Known rows, with every step that occurs
S/G/H/R: -126; 26; 332; 76; -13; -48; -188; 329; -338; 32; 233; 98; -92; 53; -85; 94; -71; -16; 248; 60; -184; -153; -22; -93; 118; 335; -270; -13; 96; -218; -256; -21; -132; 95; 84; -262
H/G/S/C: -317; 69; 283; 120; 253; -400; -82; 152; 17; 60; 74; 365; 224; 153; -152; -244; -272; -74; -133; -19; -52; -192; 147; -226; 336; 208; -51; -53; -104; -215; 96; -60; -213; 17; 364; -246
G/H/R/W/Z: 97; 38; 123; -138; 179; 74; 19; 515; 4; 296; 9; 117; 17; 433; -28; 411; 299; -372; 194; 154; -184; -251; 120; 20; 174; -51; -267; 92; 86; 26; -136; 1; -280; 157; -158; -400
V/W/R/H/G: 69; 156; 283; -54; 168; 54; -267; 79; -126; 242; -171; 173; 405; 236; -17; 184; 110; -110; -141; 265; -257; 46; 331; 519; 254; -101; -9; 320; 118; 128; 185; 26; -78; 138; -49; -453
J/Z: 88; 119; -72; 51; -203; -40; 30; -77; 91; 45; 84; -122; 123; 24; -9; 63; 34; 26; 181; -2; -49; -180; 101; 17; -32; 19; -52; -9; 87; -80; 98; -81; 92; 0; -10; -24
H/G/S/C/W/R: -9; -199; 434; 18; 605; -135; -18; 48; 92; 24; -118; 299; 494; 518; 159; 78; -294; 274; -226; -104; 0; -312; 39; -97; 487; -117; -73; 192; 21; -352; 85; 48; -435; 215; 400; -691
R/S/G: -51; -6; 219; -85; -251; -302; -350; 11; -303; -55; -42; 290; -120; 10; -30; 108; -72; 85; 232; -125; -85; 16; 33; 127; 294; -31; -48; -37; -138; 259; -142; 222; -155; -55; -48; -180
Z/W/R: 139; -27; 52; -94; 172; 183; -49; 192; 159; 106; 13; -86; 225; 254; 3; 263; 0; 193; 257; 10; -382; 29; 108; 198; 89; -427; 44; 126; 103; -197; 158; 32; -232; 369; 172; -191
R/H: 119; 122; 21; -34; -269; 58; -266; 2; -175; 247; -59; 143; 58; 30; -37; 165; 25; -63; -110; -23; -129; 59; -128; 235; 214; -49; -83; 164; 51; 276; -25; -6; -35; 46; -95; -273
J/Z/W/C: 96; 101; -75; -114; -82; -65; -90; 72; 264; -38; 135; -66; 329; 235; 31; 118; 182; -48; 278; 101; -309; -228; 104; 22; 28; -470; 98; 60; 145; -200; 290; 24; -39; 431; 32; 92
G/S/C/W/Z/J: 16; -67; 17; -123; 562; 167; 587; 353; 237; -269; -53; 236; 381; 435; -28; 360; -248; 40; 6; -155; -45; -446; -45; -77; 344; -745; 153; -3; -53; -294; -29; -60; -280; 397; 49; -575
G/H/R/S/C: -43; -12; 407; 177; -46; -250; -162; 680; -345; 59; 181; 276; -123; 241; -111; 277; -121; -330; 115; 0; -220; -167; 50; -50; 108; 177; -304; -87; 43; -19; 41; 232; -285; 199; 113; -215
J/Z/W/R/H/G: 322; 227; 82; -101; -190; -12; -443; 154; 61; 516; 55; 130; 405; 265; -172; 248; 121; 213; 280; 52; -615; -35; 394; 494; 346; -313; -5; 272; 68; -112; 127; -131; -204; 294; 182; -530
G/H/R/S/C/W/Z: 126; -220; 285; -158; 375; 61; 172; 666; -79; -103; -63; 297; 13; 557; 87; 507; 127; -171; 5; -43; -112; -392; -19; 99; 222; -171; -169; 56; 125; -139; -113; 226; -373; 254; -105; -568
G/H/R: 53; -1; 219; 130; 53; 143; -46; 444; -279; 139; 247; -47; -107; 86; -107; 215; 27; -238; 119; 186; -92; -72; -26; -41; -78; 127; -291; -57; 22; -196; -94; 1; -117; 164; -30; -120
Z/J: 136; 108; -62; 73; 34; 36; 192; 228; -50; -54; 116; -10; -20; -89; -190; 101; -137; 2; 206; -90; -141; 12; 203; 56; -35; -395; 199; -157; -242; -63; -44; -33; -49; 167; -48; -24
R/W/C: 68; 14; 82; -164; 48; -293; -237; -106; 114; 95; -133; 198; 204; 333; 218; 88; 173; -264; -62; -4; -47; -208; -63; -156; 284; -181; 14; 174; 64; 289; 174; 198; -175; 138; -55; -32
V/W/Z/J: -38; 167; -152; -148; 355; 302; 608; 398; 190; -282; -79; -40; 233; 114; -139; 307; 142; -242; 183; 248; -155; -127; 357; 294; -93; -650; 307; -81; -16; -102; 108; -110; 115; 260; -284; -73
H/R/W/Z/J: 332; 127; -39; -190; 277; -106; 174; 529; 112; 138; 57; 290; 61; 249; -156; 498; 378; -199; 270; -145; -287; -150; 365; 108; 100; -493; 245; -189; -122; 49; -164; -106; -298; 124; -177; -327
V/W: -152; 72; -23; -74; 64; 188; 150; 67; -33; -247; -97; -25; 145; -20; 58; 96; 57; -173; -153; 278; 51; -70; 157; 205; -111; -170; -26; 119; 89; -9; 217; 73; 68; 39; -150; 173
C/W: 212; -201; -98; -172; 144; 246; 21; -96; 10; -201; -185; 52; 64; 100; 209; 190; 6; 234; -255; -81; 200; -110; -90; 72; 96; -269; -17; 169; -40; -71; -61; 117; -177; 19; -132; -125
R/S/G/H: -133; 53; 301; 24; -298; -77; -328; 198; -438; 67; 40; 115; -159; 62; -99; 145; -334; -55; 330; 126; -98; -61; -33; 92; 328; -20; -348; 70; -129; 184; -181; 305; -184; 179; -78; -301
C/W/R/S/G: 222; -217; 333; -189; 108; -9; -318; -105; -213; -98; -222; 221; 187; 402; 225; 435; -111; 403; 142; -227; -20; -108; -45; 220; 455; -348; -73; 225; -25; 123; -146; 338; -411; 184; -23; -617
R/H/G/S/C/W: 34; -17; 269; -81; 127; -124; -292; 48; -166; 108; -169; 573; 382; 279; 35; 87; -271; 99; -478; -124; -1; -265; -59; 94; 629; -162; -129; 318; -107; -17; 27; 34; -416; 90; 194; -632

Rows
25; 246; 331; 20; -55; -196; -349; 243; 79; 464; 98; 314; 660; 456; -219; 238; -227; 80; 209; -43; -641; -264; 239; 243; 614; -305; -141; 273; 155; -248; 278; -135; -387; 479; 488; -719 -> J/Z/W/R/H/G/S/C
90; -215; 99; -142; 78; -150; -82; 127; -78; -277; -218; 396; 59; 252; 209; 244; -100; 144; -219; -284; 59; -233; -76; 78; 269; -226; 3; 132; -21; 72; 108; 330; -325; 45; 23; -232 -> R/S/C/W
-65; 56; 237; -223; 118; -80; -117; 376; -57; 187; 2; 286; 17; 404; -20; 318; 204; -168; 313; 33; -274; -335; 78; -48; 362; 141; -244; 111; 158; -14; -331; -20; -283; 86; -90; -539 -> S/G/H/R/W/Z
212; -97; 332; -124; 312; -175; -249; -19; 57; 159; -277; 446; 423; 408; 246; 104; -33; 340; -324; -219; -285; -177; 36; 214; 560; 87; 67; 416; 241; -46; 76; 75; -298; 119; 291; -782 -> S/C/W/R/H/G
-50; -12; 493; 111; -74; -13; -285; 187; -348; 229; 59; -12; 43; 341; -8; 288; -366; 39; 497; 129; -228; -64; -51; 105; 419; -53; -371; 163; 42; 128; -88; 317; -256; 338; 39; -600 -> W/R/S/G/H
19; 206; 286; 39; -125; -94; -450; 98; -316; 428; 14; 306; 177; 102; -242; 74; -164; -171; -147; 115; -47; 69; 63; 182; 456; -157; -176; 114; -297; 172; -93; -34; -248; 97; 54; -453 -> R/H/G/S
11; -208; 322; 54; 479; 97; 176; 22; 109; -64; -126; 118; 532; 574; 242; 312; -385; 173; -177; -204; 44; -365; -273; -150; 421; -252; -164; 227; 195; -260; 149; 102; -374; 400; 314; -602 -> G/S/C/W/R
214; 64; -26; -40; -38; 162; 5; 121; 230; 168; 112; -209; 359; 280; -16; 345; 38; 211; 449; 31; -450; -140; 237; 213; 76; -387; -23; 99; 207; -293; 190; -58; -154; 406; 169; -206 -> J/Z/W/R
171; 40; 149; 5; -59; 26; -249; 407; -268; 303; 80; 121; -64; 172; -20; 340; 23; -280; 54; 108; -101; -185; 69; -13; 140; 11; -395; 99; -27; 46; -76; 108; -378; 119; -58; -154 -> G/H/R/W
199; 8; 252; -91; 165; -407; -357; 162; -37; 111; 33; 318; 149; 372; 137; 215; 416; -334; -56; -99; -109; -168; 15; -169; 145; -97; 15; 28; 80; 149; 85; 116; -319; 145; -37; -76 -> H/R/W/C
-7; -46; 132; -126; 703; -72; 404; 361; 237; -175; -78; 413; 357; 381; -107; 116; -170; 82; -35; -100; -70; -391; 251; -49; 422; -568; 282; -59; -248; -383; -70; -102; -322; 227; 118; -634 -> H/G/S/C/W/Z/J
229; -129; 231; -87; 197; 79; -91; -36; 30; 85; -270; 284; 429; 506; 338; 348; -110; 283; -293; -269; -208; -249; -284; 153; 467; -83; -44; 461; 431; 23; 121; 121; -233; 258; 204; -732 -> S/C/W/R/H
124; 91; 168; -163; 420; -6; 156; 367; 70; 66; -120; 560; 415; 415; -151; 308; -150; -3; -151; -140; -225; -332; 155; 175; 661; -645; 175; 158; -222; -87; -127; -110; -350; 318; 39; -890 -> R/H/G/S/C/W/Z/J
91; 117; 251; -29; -331; 100; -317; 309; -160; 255; 150; -76; 205; 359; -134; 471; -282; 161; 782; 138; -532; -228; 182; 315; 395; -399; -372; 202; 82; -93; 60; 208; -311; 575; 121; -513 -> J/Z/W/R/S/G/H
324; 56; 71; -52; -219; 26; -223; 256; 35; 219; 86; -72; 248; 344; -102; 544; 12; 104; 547; -25; -410; -52; 297; 409; 162; -633; -97; 63; -16; 7; 240; 166; -306; 409; 64; -273 -> J/Z/W/R/S
-104; 120; 557; 180; 216; -304; -328; 113; -68; 450; 8; 390; 476; 438; -104; 59; -290; -73; -98; -68; -322; -120; -21; 55; 644; 123; -133; 243; 132; 8; 132; -44; -270; 279; 418; -822 -> W/R/H/G/S/C
117; 133; -232; -123; -274; 83; -41; 107; 160; 14; 107; -62; 166; 16; -101; 184; 47; 131; 263; 48; -296; -169; 219; 189; -33; -379; -10; 41; 21; -243; 167; -106; -82; 196; 41; 101 -> J/Z/W
333; -56; 361; -72; 249; 199; -389; -15; -230; 399; -163; 242; 473; 486; 35; 406; -168; 162; -230; -12; 15; -64; -53; 315; 642; -434; -217; 349; -189; 45; -62; 72; -482; 311; 34; -910 -> C/W/R/H/G/S
-27; -72; 373; 116; 140; -332; -58; 214; 22; 61; -61; 201; 198; 425; 89; 212; -134; 7; 170; -209; -256; -103; 20; 49; 282; 33; -21; 41; 207; 123; 224; 255; -208; 215; 248; -402 -> W/R/S/C
-54; 43; 448; -70; 26; -351; -442; 208; -240; 129; 114; 329; 108; 381; 108; 160; 95; -261; 195; 55; -217; -328; -74; -250; 375; 116; -273; 161; 173; 66; -87; 194; -301; 269; 14; -312 -> S/G/H/R/W/C
244; 114; 39; -59; 210; 130; 229; 736; -34; 254; 138; 118; -10; 320; -220; 543; 154; -353; 402; 79; -329; -244; 274; 95; 139; -465; -77; -100; -144; -7; -184; -45; -323; 305; -199; -412 -> G/H/R/W/Z/J
395; -94; 228; -141; 219; 97; -367; -87; -114; 290; -254; 238; 316; 335; 152; 278; 78; 301; -254; -54; -107; 10; 61; 403; 451; -187; -17; 376; -19; 93; -75; 79; -302; 122; -1; -753 -> C/W/R/H/G
62; 20; 375; -55; -149; -404; -446; 277; -416; -22; 130; 417; -155; 60; -104; 255; 160; 24; 228; -223; -119; 53; 151; 98; 151; 70; -31; -202; -125; 143; -215; 145; -264; -69; -21; -204 -> H/R/S/G
158; -211; 312; 11; 98; -38; -119; 568; -346; -135; -15; 330; -43; 344; 117; 443; -102; -84; -95; -82; -31; -319; -58; 19; 190; -116; -297; 74; -22; -84; -4; 357; -463; 215; -1; -356 -> G/H/R/S/C/W
114; 133; 441; 121; 129; -22; -421; 78; -230; 568; 42; 168; 380; 386; -191; 210; -197; -82; 10; 73; -164; 80; 67; 223; 539; -155; -220; 172; -138; 116; -41; -32; -302; 281; 146; -777 -> W/R/H/G/S
10; -31; 26; -176; 117; -42; -116; 129; 195; -81; 66; 42; 201; 225; 19; 66; 148; -85; 71; 125; -268; -51; 6; 1; 49; -487; 151; 95; 56; -98; 231; 101; -114; 401; 44; 118 -> Z/W/C
-197; 186; 368; 93; -24; -354; -355; 136; -159; 299; 11; 527; 266; 194; -164; -91; -263; -150; -275; -39; -182; -149; 29; 24; 557; 112; -113; 133; -61; 47; 57; -43; -240; 84; 300; -510 -> R/H/G/S/C
-40; 154; 409; -22; 137; -148; -400; 315; 19; 394; 43; 437; 509; 426; -213; 186; -254; 67; 10; -10; -571; -107; 117; 208; 656; -296; -78; 264; 45; -144; 218; -39; -461; 484; 487; -713 -> Z/W/R/H/G/S/C
404; -250; 213; -116; 193; 148; -150; 53; -125; 6; -229; 46; 170; 464; 228; 548; -33; 203; 20; -123; 63; -40; -28; 293; 235; -537; -87; 168; -116; 171; 37; 368; -418; 233; -111; -460 -> C/W/R/S
192; 76; 238; 28; -58; 127; -239; 19; -97; 391; -49; 7; 266; 334; 31; 333; -28; 21; 73; -43; -274; 69; -144; 282; 301; -93; -89; 268; 212; 214; 28; 8; -63; 251; 38; -563 -> W/R/H
62; -228; 65; -316; 311; -64; 192; 243; 206; -255; -298; 381; 118; 491; 197; 295; 116; 43; -104; -212; -29; -309; -40; 124; 320; -317; 136; 106; 111; 43; 13; 217; -234; 97; -73; -452 -> R/S/C/W/Z
364; 206; -16; -73; -313; 209; -283; 105; 74; 397; 55; -55; 439; 328; -59; 525; 39; 169; 361; -17; -572; -104; 93; 451; 290; -476; -120; 326; 245; -11; 198; -56; -174; 455; 114; -475 -> J/Z/W/R/H
